Each row was made from one small tree. Brackets hold a mark, then the marks that hang from it, in alphabetical order. Every link used is in the known rows. Write each row's tree.
Known rows:
{saguru masi}: [ -5   0  39  14 -13 -20   9 -49  -4 -27 -41   3   3 -15 -43  29  13  -1
 -18  13   8]
{siram {tiku roku}}: [ -5 -12  26  14 -42  -4  12 -48  -3 -31 -21 -11  14  16 -15  35  31  15
  -8  -7   0]
{tiku roku}: [  2 -21  30  17 -32  -7   7 -46   3 -30 -23   4  19   3 -16  21  24   6
 -14   6   3]
{masi roku saguru}: [ 11  32  21   7  -9 -14  13 -34  -5 -21 -13   4 -20  -9 -18  37  33   7
 -38 -16  -6]
{kemelu {sogefo {kige siram {tiku roku}}}}: [  9  -2  -1   3 -11  11 -13 -50 -11 -35 -31  26 -29  28 -47   5  54  -1
 -31  25   8]
{bazusi mapo {masi roku saguru} {sogefo kige}}: [ 20  48 -10   7 -18  21 -34 -60  -9 -16   4 -15 -45   1 -16  26  39  21
 -38 -13 -19]
{sogefo {kige kemelu {siram tiku}}}: [ -1  26  12  -2  -3   6 -13 -62 -34 -29 -32  -9 -24  28 -32   0  38  31
 -28  14  -9]
{kige kemelu sogefo tiku}: [ 19 -11  32  -7   3   8 -21 -49  -9 -21 -44 -19 -31  28 -34  11  75  13
 -14  27  -7]
{bazusi mapo masi sogefo}: [ 14 -19  22   2 -27  16 -29 -58  -3 -17  -1 -22 -12 -11 -14  11  18   8
  -7  -4  -7]
{kige kemelu siram sogefo}: [ 20  -4  29  -8  11  -1 -12 -47 -28 -22 -26  -7 -14  11 -35  -7  53  17
 -13  26   5]
{kige kemelu siram sogefo {tiku roku}}: [ 21 -18  21  -9  -7  12 -16 -54 -18 -32 -34  -1 -20  38 -39   1  85   8
 -12  38  -7]
{bazusi mapo {sogefo {kige kemelu {siram tiku}}}}: [  4  24  11  -6  -6  29 -42 -73 -29 -21  -7 -14 -17  28 -36   2  43  39
 -25   9 -13]
{bazusi {masi roku} sogefo}: [ 19   2  14  11 -31  -6 -10 -55 -11 -17 -13  -7 -21 -11 -22  20  18  19
 -30 -18 -12]
{sogefo {kige kemelu tiku}}: [  8  12  16   0  -1  14 -27 -64 -15 -28 -51 -11 -39  31 -32   4  52  17
 -35  26 -16]
{siram tiku}: [ -3  -1  32   3 -19  -7  12 -43 -11 -23 -22 -16  -2   3 -20  29  26  15
 -13 -10   4]
{kige kemelu {siram {tiku roku}} sogefo}: [ 13  -7  22   0 -20   6   1 -51 -19 -31 -26 -12  -6  32 -30  10  69  27
  -6  20  -4]
{sogefo {kige kemelu siram {tiku roku}}}: [ 11   5   4   1 -10  17 -25 -65 -23 -39 -41   9 -23  42 -36  -7  57  11
 -36  39 -13]
{mapo sogefo}: [  7 -18  35   1  -2  -2  -5 -52  -5 -37 -29   8  26 -13 -17  24  26   7
 -18 -29   5]
{mapo {sogefo kige}}: [  4   1  19   4   1   6 -24 -64 -14 -36 -37   9  17  -2 -23  16  30  18
 -27 -22   5]
{bazusi mapo masi {sogefo kige}}: [ 12   5   3   4 -21  28 -45 -66 -13 -17  -5 -24 -22  -3 -18   4  21  21
 -15   1  -9]
{kemelu sogefo}: [  4 -13  36  11  -8  -9   4 -34   7 -25 -26   7 -19  -9 -27  18  23   3
 -19   1  13]
{bazusi mapo}: [  3  -5  28  -1 -15   1 -11 -47  -5 -19  -6 -11   3 -14 -19  13  27   3
 -15   2   7]
{kemelu {sogefo kige}}: [  2   5  17  13  -4  -1  -9 -43  -4 -25 -31   9 -26   2 -35  10  28  17
 -27   8  10]
{saguru {masi roku}}: [ -3  19  35  19 -19 -36  14 -49  -8 -21 -31  12  -9 -22 -44  35  25   2
 -39   4   0]

Write each row's tree:
[ -1   7   7   0 -18  11 -12 -64 -29 -48 -24  16  27  20 -27  20  45  21
 -25 -22   2] => {mapo {sogefo {kige {siram {tiku roku}}}}}
[ 15   4  29 -12   0   2  -2 -49 -30 -23 -23 -19 -19  21 -32   7  64  29
  -8  15  -1] => {kige kemelu {siram tiku} sogefo}
[  1  16  11  -8   3   7 -10 -62 -38 -42 -22   8  15   6 -31  16  40  24
 -28 -30   7] => {mapo {sogefo {kige {siram tiku}}}}
[ -2  15   2   3 -25   5   0 -56 -28 -34 -18   1   6  30 -33  10  36  23
 -24   4   3] => {sogefo {kige {siram {tiku roku}}}}
[  8   9  14  -9  12   8 -20 -60 -32 -38 -28  22  15  -1 -30   1  29  14
 -29 -18  11] => {mapo {sogefo {kige siram}}}
[ 20  -7  18 -23  13   7 -11 -41 -30 -21 -22  -4 -12  14 -46   3  67  -1
 -15  14  14] => {kige siram sogefo tiku}
[ -2   9   3  10 -25   3   4 -45 -14 -36 -20  14 -17  22 -39  15  42  20
 -24   8   8] => {kemelu {sogefo {kige {siram {tiku roku}}}}}
[  9  18   7 -10  12  14 -27 -65 -34 -31 -42   4 -39  32 -40 -11  50  16
 -40  34 -11] => {sogefo {kige kemelu siram tiku}}
[ 18  26   9  -3 -19   3 -12 -56  -3 -37  -2  -5 -30 -23   2  31  47  -4
 -30 -36 -14] => {bazusi {mapo sogefo} {masi roku saguru}}
[  6  -9  11   3 -19  18 -26 -70  -7 -46 -44  12  13  25 -25  25  61   7
 -28  -8  -5] => {mapo {sogefo {kige {tiku roku}}}}
[  6   4  10   4  -1   9 -17 -47  -4 -28 -39   6 -43  19 -43  16  50   6
 -31  13   7] => {kemelu {sogefo {kige tiku}}}
[ 17   9  -1 -12  -4  21 -38 -73 -31 -41 -11  -3 -13 -13 -15 -12  37   2
 -21 -10   3] => {bazusi {mapo {sogefo {kige siram}}} masi}
[ 14  -9  27  -7   8   2 -11 -49 -10 -32 -37  13 -53  20 -45   0  52  -3
 -32  33  -2] => {kige {kemelu sogefo} siram tiku}
[  5  11  10   4 -18  14 -17 -75 -23 -51 -38   8   9  33 -23  12  55  30
 -25  -6 -14] => {mapo {sogefo {kige kemelu {siram {tiku roku}}}}}
[  1  17   7   7 -25  11 -10 -67 -28 -36 -33  -2 -12  39 -27   2  45  29
 -27  18 -13] => {sogefo {kige kemelu {siram {tiku roku}}}}
[  8   6  24   5  -1  11 -31 -70 -11 -40 -49   3   0  12 -20   7  37  25
 -30  -8 -13] => {mapo {sogefo {kige kemelu}}}
[  6  -1  32  -1  -5  -4   8 -47 -13 -30 -28   0 -37  15 -35   9  40  15
 -22  14  -2] => {kige {kemelu sogefo} {siram tiku}}
[ 16   0   4   2 -13  28 -37 -64 -16 -20 -35 -17 -33  23 -31  13  35  18
 -23   5 -13] => {bazusi masi {sogefo {kige tiku}}}
[  4  -5   5  13 -25  11 -12 -49   5 -34 -39  12 -28  27 -38  20  55   4
 -29  19   0] => {kemelu {sogefo {kige {tiku roku}}}}
[ 22  -3  24 -18  15  10 -19 -50 -29 -23 -35  -8 -28  27 -43  -4  75   9
 -19  32  -2] => {kige kemelu siram sogefo tiku}
[ 18  29   4   4 -24   8 -42 -80 -16 -40 -24 -10 -44  -6  -6   1  53  15
 -43  -4 -22] => {bazusi {mapo {sogefo {kige kemelu}}} {masi roku}}
[  7  19  17  -6   6  11 -22 -72 -34 -43 -36   4  -3  21 -29   7  49  30
 -31 -12  -9] => {mapo {sogefo {kige kemelu {siram tiku}}}}
[ 19   0  19  10 -11  18  -5 -43   1 -18 -15 -17 -22   1 -11  33  17  13
  -9 -16 -11] => {bazusi {masi saguru} sogefo}
[  9  20  16   0   9   6 -19 -60 -33 -27 -33   3 -19  15 -31 -16  28  23
 -34  25  -2] => {sogefo {kige kemelu siram}}
[  9   9   3  -7  11   9 -16 -50 -20 -29 -32  16 -41  16 -52  -2  48   1
 -37  20  13] => {kemelu {sogefo {kige siram tiku}}}
[ 19   3  18  -7 -10  18 -17 -54   1 -40  -8 -14 -16 -17   8  28  41  -8
 -10 -23  -9] => {bazusi {mapo sogefo} {masi saguru}}
[ -1  19   7  -2  -1   1  -1 -45 -25 -28 -22   7 -31  14 -42  11  36  21
 -28   2  14] => {kemelu {sogefo {kige {siram tiku}}}}
[ 12  -5  26 -13   6   6 -12 -57 -25 -32 -34   0 -27  22 -36  -4  46   1
 -30  28  -6] => {kige kemelu siram tiku}
[ 13  26  -1  -3 -26   4 -34 -73 -19 -38 -12  -7 -28 -21  -9  10  42   8
 -37 -24  -9] => {bazusi {mapo {sogefo kige}} {masi roku}}
[  2 -11  25  10 -29  -2  12 -50  -4 -39 -25  10 -27  26 -29  13  48  15
 -18  19  -7] => {kige {kemelu sogefo} {siram {tiku roku}}}
[  8 -26  30  15 -30   4  -6 -51  18 -34 -46   9 -39  29 -30  19  61   0
 -23  34 -14] => {kige {kemelu sogefo} {tiku roku}}
[ 11  11  17  -4  15   9 -29 -68 -31 -42 -40  16   0  11 -30  -6  38  20
 -33  -1  -4] => {mapo {sogefo {kige kemelu siram}}}
